In the rows, zero is written as 128.
Known rows, with every step that occurs
sotim -> vevar -> nareduz -> silagu: [ 99 108 153 168 170 100 140 105 110 171 149  89 151  83  91 145 123  99
 167 104 122 158  70 105 174 129 116 133 153 132 111  90  93 144 114 135
 133 151 129 129 113 164 104 124 142 100 142  82 173 126 129 106 143 171
  81 117  90 157 185  89 113 124 153  49 149 123 112 110 154 161  99 142
 166 169 103 116 154]
golok -> vevar -> fafez -> sotim: [129 159  86  70 131 124 103  85 159  96 130 174 113 173 144 128 149 133
  91 173 136 171 163 119  41 120 113 109 103 121 146 149 110  40 161 154
 149 115 135 115 110  82 184 120  76 134 152 130  63 142 142  99  83 105
 159 119  90 172 100 175 117  97 148 174 158 175 179 158 124  87 140 107
 101 124 124 163  83]
fafez -> golok -> vevar -> sotim: [129 108 111 135 108 131  99 170 113 140 123 149 127 145 102 144 142 157
 109 157 140 166 150 136 104 126 119 110 144 127 160 168 138 104 105 131
 118  94 146 125 133 120 137 146 159 189 115 130 131  94 138 164 114  84
  96 128 134 112 108 182 161 120 102 173 121 113 106 136 154  91 160 111
 100  69 134 154 114]
golok -> fafez -> sotim -> vevar -> nareduz: [119 134 140 168 116 168 137 100  94  95 187 156 141 106 131 140  87 152
 146 137  72 160  92  60 179 117  80 112 149  91 152  97 137  85 157 119
 184 122 109  43 101 126  64 151 126 124 140 114 140 108 118  77 106 126
 125  98  77 166 130 106 102  94 118 141 156 165 144 114 164 106 119 129
 157 189 165 132 156]
sotim -> vevar -> golok -> fafez -> gopibu: [148 121 163 165  97 158 155 154  85 118 193 162 115 127 131 180 161 141
 200 164 116 107 114 154 214 116 104 151 200 104 131 106 177 119 189 139
 105 118 106  86 108 109  84 153 170 184 110 137 154 111 136  47 143 142
 148 133 162  99 112 128 125 138 166 153 119 138 127 104 132  92 144 130
 114 149 147 123 196]
fafez -> sotim -> vevar: [ 78 160 109 122 211 148 142 146 140 101 181 143 141  96 127 148  96 149
  92 112  88  88 130 128 121 110 152 112 129 158 137 106 161  91 169 111
 104  96 144 101 136  98 102 179 139 129 126 130 117 170 128  94  77 106
 110  64  66 157 155 107 138 105 140  85 105 131 116 152 138 128 124 115
 158 179 118 132 151]
golok -> fafez: [107 142 107 134  91 147 122  98 125 138  99 121 163 196 105 100 149 172
 125 166 143 129  95 101 158 127 131 113 123 131 137  82 133 135 141 174
 112 155 130  96 104 115 118 155 139 130 167 114 158 110 131 150 103 146
 136 105 163 154 132 105 164 125 113 134 128 158 132 117  99  91 172 147
 141 111 103 118 174]
silagu -> vevar: [ 87 131 114  87 160 136 106 172 149 154  85  70 112 104 101 132 105 127
  87 102 116  96 108 100 138 147 193 119  97 174  98 137 125 144 119 163
 101 100 113 156 143 125 115 151 152 139 135 136 121 157 106 176 117 115
 104 133 128 164 140 133 151 114 118 105 109 135 100 111  88 150 129 120
 144 123 114 109 112]
vevar -> golok -> fafez: [124 146  99 195  71 157 110 133 135 112 129 153 134 193 126 111 142 187
 169 192 160 139  81 114 185 154 110 140 163  84 145  96 167 144 159 172
 109 155 146  91 106 134  93 154 151 180 143 140 131  77 140 143 136 142
 123 139 189  99 115 142 131 181 131 122 123 147 199  89  99  80 176 150
 111 107 139 117 182]
gopibu -> vevar -> fafez: [117 132 175  65  91 118 119  88 152 109  93 159 120 213 133  78 140 130
  67 144 171 130 118 144  67 141 137 132  69 114 111 120 100  95 155 150
 125 102 102 128 127 118 161 130 108  95 145 101  87 142 114 119  93 190
 156 144 143 182 120 122 117 129 143 145 152 119 129 134  61  79 114 130
 134 121 148 103 128]
nareduz -> silagu -> vevar -> gopibu: [159 142 114 114 185 102 125 137 156 195 101  38 124  63  72 122 129  56
 165  54 129 141 130 144 143 137 187 145  90 197 111 144 106 188  79 110
 127 106 141 152 141 139 177  89 141 101 122 144 134 161 107 161 164  94
 136 131 153 129 113 150 162 132 124 110 103  90 128  81 109 187 118 138
 116  85  68  96  83]
nareduz -> silagu -> vevar -> golok: [115 154  91 139 154 100 114 156 147 146 101  86 117  88 134 139 118  84
 140 110 148 118 110 141 135 190 159 137 149 156  94 149 118 171 124 156
  91 139 140 171 159 160 108 116 151 141  99 156 114 132 107 188 171 115
 123 170 158  83 132 178 137 172 129  81  80 113 149  77 119 143 117 134
 115 120 123 114 111]
fafez -> gopibu -> vevar -> golok: [184 122 165  86 111 148 141 181 140 105 204 133 114 184 147 136 135 142
 139 125 149 112 167 218 140 115 152 159 148 140 128 141 143 146 171 133
  97  82  92 120 160 131 109 145 143 156 110 116 106 113 102  82 113 142
 158 170 173 108 101 115 127 205 162 152 113  86 122 148 128 137 119 114
  76 125 142 145 127]
silagu -> vevar -> sotim: [ 97 110 117 129 148 117 100 152 149 127  93  93 116  91  87 129  90 135
  89  94 104 128 107  85 112 168 158 115  64 177 134 182 132 128 108 125
 142  76  95  97 179 104 129 155 181 205 112 127 113 132  89 178 128 129
  94 178 116 154  96 179 150 106 111 110 107 128  93  81  86 133 147 115
 130 112 121 117  76]
vevar -> sotim -> fafez -> gopibu: [125  85 127 159 141 102 123  80 156 128 151 143 148 131 123 111 112 141
 159 138  99 106 172 123 121  85 104 108  84 137 162 160 153 146 116  43
 148 123  80  97 156  82 201 147 131 198 131 121 162 126 152 100 118 163
 142 148  90 101  76 136 131 123 137 105 122 127  90 168 133 143 161 140
 135 158 102 173 109]
nareduz -> silagu -> vevar: [ 93 151 100  91 171 102 143 143 135 181  65  46 139  75 109 137 117  87
 109  82 140  99 109 124 110 162 171 126 106 175 104 131  87 160 113 146
  95 120 132 181 158 152 137 124 142  93 130 139 129 168 107 188 141 100
 131 144 128 136 166 141 159 114 120  94  96 125  95 105 110 160 108 142
 143 114  80 110 107]
fafez -> gopibu -> vevar: [156 107 168  37 122 135 154 159 126 133 161 103 144 174 129 130 131 144
 105 111 150 109 170 201 121  91 177 156 108 171 136 111 114 138 163 125
  99  74  92 146 139 112 143 152 131 107 148  85 142 150 100  96  86 134
 174 128 160 160 132  62 158 161 154 150 142 112  64 183 123 156 106 124
 109 127 101 130 116]
golok -> fafez -> gopibu: [163 131 120 105  84 138 154 109 127 124 150 115 151 179 130 136 154 160
 149 150 141 127 139 128 180  91 129 138 123 145 161  86 115 125 146 143
 107 127  94  99 114 117 153 151 139 138 175 101 162 133 146 109 108 124
 166 125 180 137 118 100 156 155 131 183 139 153 121 158 134 119 155 138
 104 102  74 139 149]
gopibu -> vevar -> golok -> fafez -> sotim: [151 198 118 118  82 196 149 121 124  44 169 181 129 194 174 114 109 179
 125 151 161 132 124 162  98 165 104 118 141 101 152 137 163 110 196 136
 138  91 147  76 121 107  62 162 120 125 118 146  88 104  89 148  99 119
 173 148 144 107  94 128 122 171 108 179  90 147 183 118 130  71 135 120
 108 132 191 147 154]
fafez -> golok -> vevar: [121 121 110 100 115 147 106 199 115 148 120 134 130 159 122 152 165 164
  89 146 153 110 155 157 113 119 146 125 170 131 130 132 151 113 119 165
  98 133 178 181 103 139 120 137 131 144 133 131 139 118 146 158 119  73
  98  68 153 125 154 116 180 123 115 162 142 130  98 161 144 119 147 117
 111  89 111 149 148]
gopibu -> vevar -> golok -> fafez: [143 136 163 140  50 187 128 134 102  86 131 149 134 227 135  97 140 175
 146 166 177 131  89 157 123 184  99 137 154 101 113 121 155 142 182 170
 121 109 128  91 108 130  59 151 158 152 136 131 127  91 106 146 116 155
 157 161 175 126 108 111 130 156 130 173 108 131 155  95  97  55 159 139
 117 115 182 122 179]
vevar -> nareduz: [129 113 120 152 124 111  97 124 170 142 155 109 137 136  97  95  98 157
 127 135 138 149  79  81 191 113 150 125 119 121 131  78 127 130  91 160
 142 155 102 103 127 163 123 132 121 148 145  78 140  94 128 110 126 167
  50 122 138 163 144  87 111 182 115  89 169 145 169 137 129 162 129 137
 116 135 105 123 113]
golok -> fafez -> sotim -> vevar -> gopibu: [137 162 143 156 145 187 144  98 117 112 187 139 142 105 102 130 124 120
 160 116  77 143 133 114 168 116 115 132 120 154 163 118 175 114 146  78
 144  85 139  48 100  84 125 136 153 129 136 149 112 150 123  69 107  90
 150  74  97 137  98 131 134  83 123 158 113 127 152 112 146 107 154 118
 131 143 139 110 164]
gopibu -> vevar -> golok: [129 136 152 124 119 172 107 180 147 103 156 126 129 203 118 107 125 171
 121 130 173 100 106 181 125 160 156 144 139 122 104 126 152 140 168 163
  93 104 128 129 136 135  90 153 149 165 117 130 100 100 115 137 114 151
 120 156 162 136 120 112 130 186 145 107 107  87 135 120  87 109 133 125
 116 136 154 131 153]
silagu -> nareduz: [127 122  81 128 120 128 148 151 193 129 105  95 147 100 106  78 118 163
 113 142 100 108 107  77 197 148 182 167 115 148 117 111 127 186 106 141
  82 178 130 165 137 167 102 132 132 100 155  60 135 119 115 124  96 115
  58 129 133 122 170  59 135 181  96  65  99 107 162 159 108 146 163 107
 116 119  68 113 115]
nareduz -> silagu: [100 167  69 113 182  81 147 107 164 179  93  83 171 143 111  97 147 120
 125 126 177 147 109 146 137 118 161 123 123 157 132  88 102 166 125 141
  86 164 162 159 128 149 172 135 118  92 158  98 147 140 134 168 120 133
 102 101 145 117 171 112 175 158 128  63 107 133 126 135 137 158 120 156
 131 111  58 115 141]

Rows
[146  85 137 152 132 167 101 145  95 159 134 150  99 133 112 127 168 105
 162 113 120 106 188 173 112  95 124 126 148 109 125 160 193 143  94  87
 152 164 160 177  90 107 159  94 107 120 112 191 151 115 177 115 151  83
 136  61 131  93 101 119 137  73 120 162 116 104 114 166 132 126 174 127
 126 102 131 145 125] : sotim -> fafez -> golok -> vevar -> gopibu
[ 92  96 114 192 123 111 125 112 146 101 109 189 128 119 155 101 103 166
 104 146 102  95 142 119 101 113  87  98  98 105 155 161 173 141  87  42
 161 158 132 118 152 105 137 150 144 166  87 163 148 112 164 160 138 132
  92 115  99  60 103 141 122 112  79 106  97 102 103 153 126 127 157 135
 153 125 154 155 141] : vevar -> sotim -> fafez -> golok
[144 168 131  97 130  58 148 142 145 112  40 135  86  77 190 145 150  78
  80 109 137 100 134 129  74 145 130 150 100  99  97 155  74 130  92 121
 142 157 154 198 168 142 166  81 110  47 100 163  93 169 125 171 182 124
 160 149 156  65 153 192 119 113 104 151 134 102 117  97 121 149  75 120
 128  78 148  92 104] : nareduz -> silagu -> vevar -> fafez -> golok
[ 98 135 131 148 184 128 132 132 137  97 216 144 144  89 122 132  64 148
 121 115  68 139  95  79 166 101 126 115 133 123 141 106 138 106 130 118
 155 114 115  72 124 124  88 142 128 142 114 115 114 131 112  71 110 136
  82  87  54 161 152  96  86 126 129  87 142 137 139 139 162 152 100 110
 154 195 136 137 134] : fafez -> sotim -> vevar -> nareduz
[ 87  85 130 133 117 172 110 142  74 148  95 163 112 150 140 138 156 141
 116 144 123  72 158 148  66 116 108 112 171 100 122 148 165 123 126 141
 126 176 170 189  89 130 138 121 104 129 148 189 157 132 181 157 139  95
 138  73 124 108 155 115 145  87 114 130 104 124  72 180 129 104 158 140
 169 134 150 156 159] : sotim -> fafez -> golok -> vevar
[123 165 120 156 218 150 133 132 150 108 224 124 135  98  94 133  97 104
 143  94  83 130 152 133 172  99 159 145 109 171 159 114 183 116 128  61
 129  83 148  81 133  86 140 147 143 144 113 129 101 166 126  63 104  93
 114  51  80 145 109 124 135 106 136 106 108  88 153 121 144 153 128 111
 108 141 121 118 128] : fafez -> sotim -> vevar -> gopibu
[176 124 120 127 131 153 102 178 127 167 147 119 118 139  97 141 183 118
 139 122 136 139 172 156 149 106 173 162 161 142 144 142 158 130  78 132
 107 125 178 139  90 124 163 110 127 134 111 130 124 106 149 103 148  58
 104  81 168 116 103 132 162 131 121 187 134  97 143 143 136 139 154 107
  69  52 113 117 122] : fafez -> golok -> vevar -> gopibu
[156  95 112 125 114 107 104  98  98 209 116  80 160 143  86 128 148 110
 179 136 157 224 123 126 124 129 118 119 173 139 117 117  74 133 100 194
 131 154 135 149 104 174 139  93 100 104 158  78 167 103 144 142 134 130
 106 136 131 173 157 108 137 130 153 109 166 155 153 133 159 150 114 144
 118 117  80 152 105] : golok -> vevar -> nareduz -> silagu
[116 155 123 159 195  91 160  93 120 126 185 121 159  61 129 139  83 102
 150  97  88 169 109 104 153  97 102 117 136 132 141 101 106 113 125  97
 146 133 147 110 141 161 108 135 114  94 122  96 143 143 127 102 130 113
 110  98  71 150 172 107 101 131 133  62 147 145 148 119 194 163  84 128
 146 177 122 130 127] : fafez -> sotim -> vevar -> nareduz -> silagu
[107 113 163 154 178 141 109 142 137 170 172 108 117 111  56 130 134  98
 165  99 105 119 116 121 193 108 172 151 129 160 122  98 172 145 118 106
 108 102 137 110 108 104 140 148 167 163 119 126 143 126 139  70 126 133
  89  78 111 159 124 109 136 108 154  83 127  74 124 102 100 142 141 126
 126 139 102 101 158] : sotim -> vevar -> gopibu
[152 125 120  97 123  76 119 100 179  99 129 154 114 174 150 117 169 120
 124 170 134 120 161 129 137  66 148 153  82 122 138 107 105  90 127 115
 118 125  89 128 147 104 208 126  85 122 135  99 110 138 130  61 119 175
 159 134 163 131 102 146 118 161 171 149 173 136 147 163 101 148 105 125
  79 119 104 123 103] : vevar -> fafez -> gopibu
[153 146 182  84  71 117 147 149 137  87  87 197  99 191 180 105 150 148
  43 144 172  93 146 165  64 133 137 157  98  83 104 121 106 103 138 126
 131 103 128 158 127 124 118 124 107  61 105 117  78 143 120 137 121 163
 149 132 153 121 127 128 120 126 111 171 149  88 120 144  97 105  87  97
 123 101 181 109 130] : gopibu -> vevar -> fafez -> golok
[ 98 112 127 164 146 105 148 126 103 141  44 133 122  34 165 149  94  94
 117  83 105  83 146 126  55 154  80 102  97 120 129 211 128 173  77  40
 162 144 138 167 190 123 139 112 150 116  73 198 158 148 128 223 168 105
 146 160  93  39 114 173 119  76  81 102  70  97  70 106 141 159 124 140
 181 129 171 133 112] : nareduz -> silagu -> vevar -> sotim -> fafez -> golok
[162  91 133 135  91 139  93 190 104 147 142 144 108 134 112 138 131 160
 128 154 128 152 129 126 156 106 124 130 173 103 122 118 124 110  77 186
 146 156 145 145  96 178  98 115 117 131 125 109 122  81 143 127 149 108
  77 104 147 137 150 111 131 143 125 166 180 128 130 158 153 130 116 108
 106  98 126 151 112] : fafez -> golok -> vevar -> nareduz
[130 135 111 149 138  68 126  91 162 166 118  89 170 120  99 101 121 123
 155 123 152 179  93 109 174 118 126 124 130 121 125  81  76 160  83 152
 125 179 129 137 134 175 162 111 110  96 157  72 167 104 129 148 144 164
  88 131 133 142 169 110 128 178 120  66 159 135 160 118 158 179 112 150
 131 128  58 121 110] : vevar -> nareduz -> silagu
[117 111 116  91  99 116  87 103 136 139  87 157 105 204 109 116 193 130
 112 182 159 171 139 115  89 128 119 123 124 129 109 127 108  72 142 197
 124 144 117 143 102 116 184 119  92 146 161 116  98 122 160 116 101 165
 143 136 130 196 119 158 137  91 160 171 179 154 153 154  83  81 150 119
 123 107 116 135 109] : golok -> vevar -> fafez
[144 183  79 147 114 172 123 149 129  59 133 156 106  97 173 142  85 154
 115 135 111 120 120 104 129 192 103 125 134 115 151 172 158 134 172 149
 142 106 138  84 140 127  73 132 136 182 113 175  73 116  87 170 140  81
 161 169 145  84  81 192 125 148  95 169  86 172 181  67 132  92 136 115
 104 124 175 124 119] : silagu -> vevar -> golok -> fafez -> sotim
[134  63 159 152  76 166  97 142  65 148 120 160 100 128 139 132 129 144
 148 144 113 117 148 119 126 106  91 107 165  73 123 144 145 124  91 133
 171 191 133 166  87 161  97  80  92 134 127 163 160  87 179 137 151 123
  94 102 101 116 150  94 107  99 118 132 153 149 109 167 163 135 137 129
 155 141 169 173 130] : sotim -> fafez -> golok -> vevar -> nareduz
[112 176  99  73 155 105 114 109 179  57  97 147  97  94 168 135  95 111
  55 118  88 110 134  95  68 150 139 116  47 137 131 157 122  89 138 113
 158 100 110 113 169  88 156 117  85 124 118 160  55 171  82 142 115 111
 174 143  98 144 107 186 100 114 118 153 130 160 161 117  98 128  93 102
 119 128 151 118  61] : silagu -> vevar -> fafez -> sotim
[ 99 126 165 147 132 107 137 148 121  97 105 217  86 111 158 146 164 123
  89 147 124  78 118 114 119 103 115 149 131  85  94 104 149  80 130 120
 117 140 144 146 115 119 110 135 144  99 104 147  96 148 157  90 139 160
 105  78 122 114 151 144  96  91 134 136 154  87 112 126 101 106 100 108
 148 143 178  99 172] : sotim -> vevar -> fafez -> golok
[129  83 138 131 116 119  85 168 142 147 110  83 109  92  94 127  87 131
 106  93 103 121  88  67 163 156 164 110 109 143  90 124 110 127  85 178
 159 127  89 126 155 161  90 116 143 145 129 112 119 104  87 146 145 139
  73 157 124 173 140 113 108 151 116 103 163 141 111 108 108 174 101 128
 131 135 129 107  65] : silagu -> vevar -> nareduz
[121  88 137 126 155  89 152  89 113 152  82  94 135  42 147 154 102  54
 163  76  89 118 178 125  80 124  84 106  67 163 151 200  94 153 112  23
 167 104  90 146 186  92 197 104 141 148 105 167 171 166 131 162 149 128
 175 199  90  87  80 169 121  91 139 101  97 126  62 124 147 178 106 148
 155 145 113 150  69] : nareduz -> silagu -> vevar -> sotim -> fafez -> gopibu
[207 108 188  90  44 129 183  68  71 163 137  95 172 155 135 135 140 112
 188 118 154 195 136 172 150 113  89 142 145 120 141 103  35 157 128 123
 151 111  91 102 118 163 122  93 116  34 163  60 179 126 107 118 140 152
 196 186 172 143 137  78 124 154 140 189 167 152 132 141 194 139  91 140
 122 113 115 135 118] : golok -> fafez -> gopibu -> vevar -> nareduz -> silagu
[124 158 132 168 126 126 182  63  94 127 154 139 175  82 144 149 105 121
 179 119  91 179  98  95 152 125  62 112 160 113 156 100  93 118 141 111
 168 147 129  66  99 147  81 116 120  64 140 100 165 128 119 112 122 117
 146 114  86 136 156 114  95  85 129 122 150 171 162 112 204 127  95 132
 169 172 127 125 159] : golok -> fafez -> sotim -> vevar -> nareduz -> silagu
[135  85 132 153 103 124 129 107  58 177  79 139 137 102 148 147 155 113
 172 127 126 146 153 146  85 104  63 105 192  79 121 143 109 136  87 121
 159 215 157 182  90 175 126  67  81  79 128 157 184 101 182 150 168 118
 121 129 106  89 164  98 100  91 123 119 142 140 117 169 187 149 125 137
 163 134 138 164 133] : sotim -> fafez -> golok -> vevar -> nareduz -> silagu
[149 210  67 154 140 143 159 105 120  92 101 113 137  81 186 161 101 124
 143 109 121 143 122 149  98 197 101 117 141 126 140 164 112 151 161 128
 138 120 155 120 149 137  90 110 129 126 109 183 101 131  91 189 162  58
 190 169 132  54 105 198 116 156 104 159  71 167 183  66 161 107 130 131
 112 123 156 119 122] : nareduz -> silagu -> vevar -> golok -> fafez -> sotim
[ 73 114 158 125 146 103 107 113 142 129 106 170  95 153 107 121 148 121
 106 147 124 118  90  92 120 114 126 132 103 102  86  95 140  76 157 144
 114 129 115 127 104 102 132 143 143 137 139 133 110 154 156  72 117 195
 121 100  96 166 153 122 100  76 164  99 149 119 113 123  70 101 127 135
 158 161 139  98 173] : sotim -> vevar -> fafez
[116 151 116  89 146  74 133  87 151 143  36 103  98  99 136 123 146  66
  97 110 146 138 113 121  72 161 135 122  78 150 104 145  54 129 116 150
 129 129 119 167 153 136 177  83 109  78 123 140  99 167 124 171 146 148
 164 172 130 134 135 183 107 107 137 119 132 138 138  89 103 140  90 131
 138 112 117  85  89] : nareduz -> silagu -> vevar -> fafez
[157  96 184 115 107 166 143 142 113  98 180 150 105 163 168 117 129 124
 160 133 138  66 174 211 105 117 115 134 141  98 123 152 178 156 178  89
 129 124  99 138 129 115 120 126 122 152 109 158 120 121 128  86 134 162
 172 159 148  88  97  88 109 161 164 117  94  90 101 166 109 117 131 139
 124 167 161 162 142] : sotim -> fafez -> gopibu -> vevar -> golok
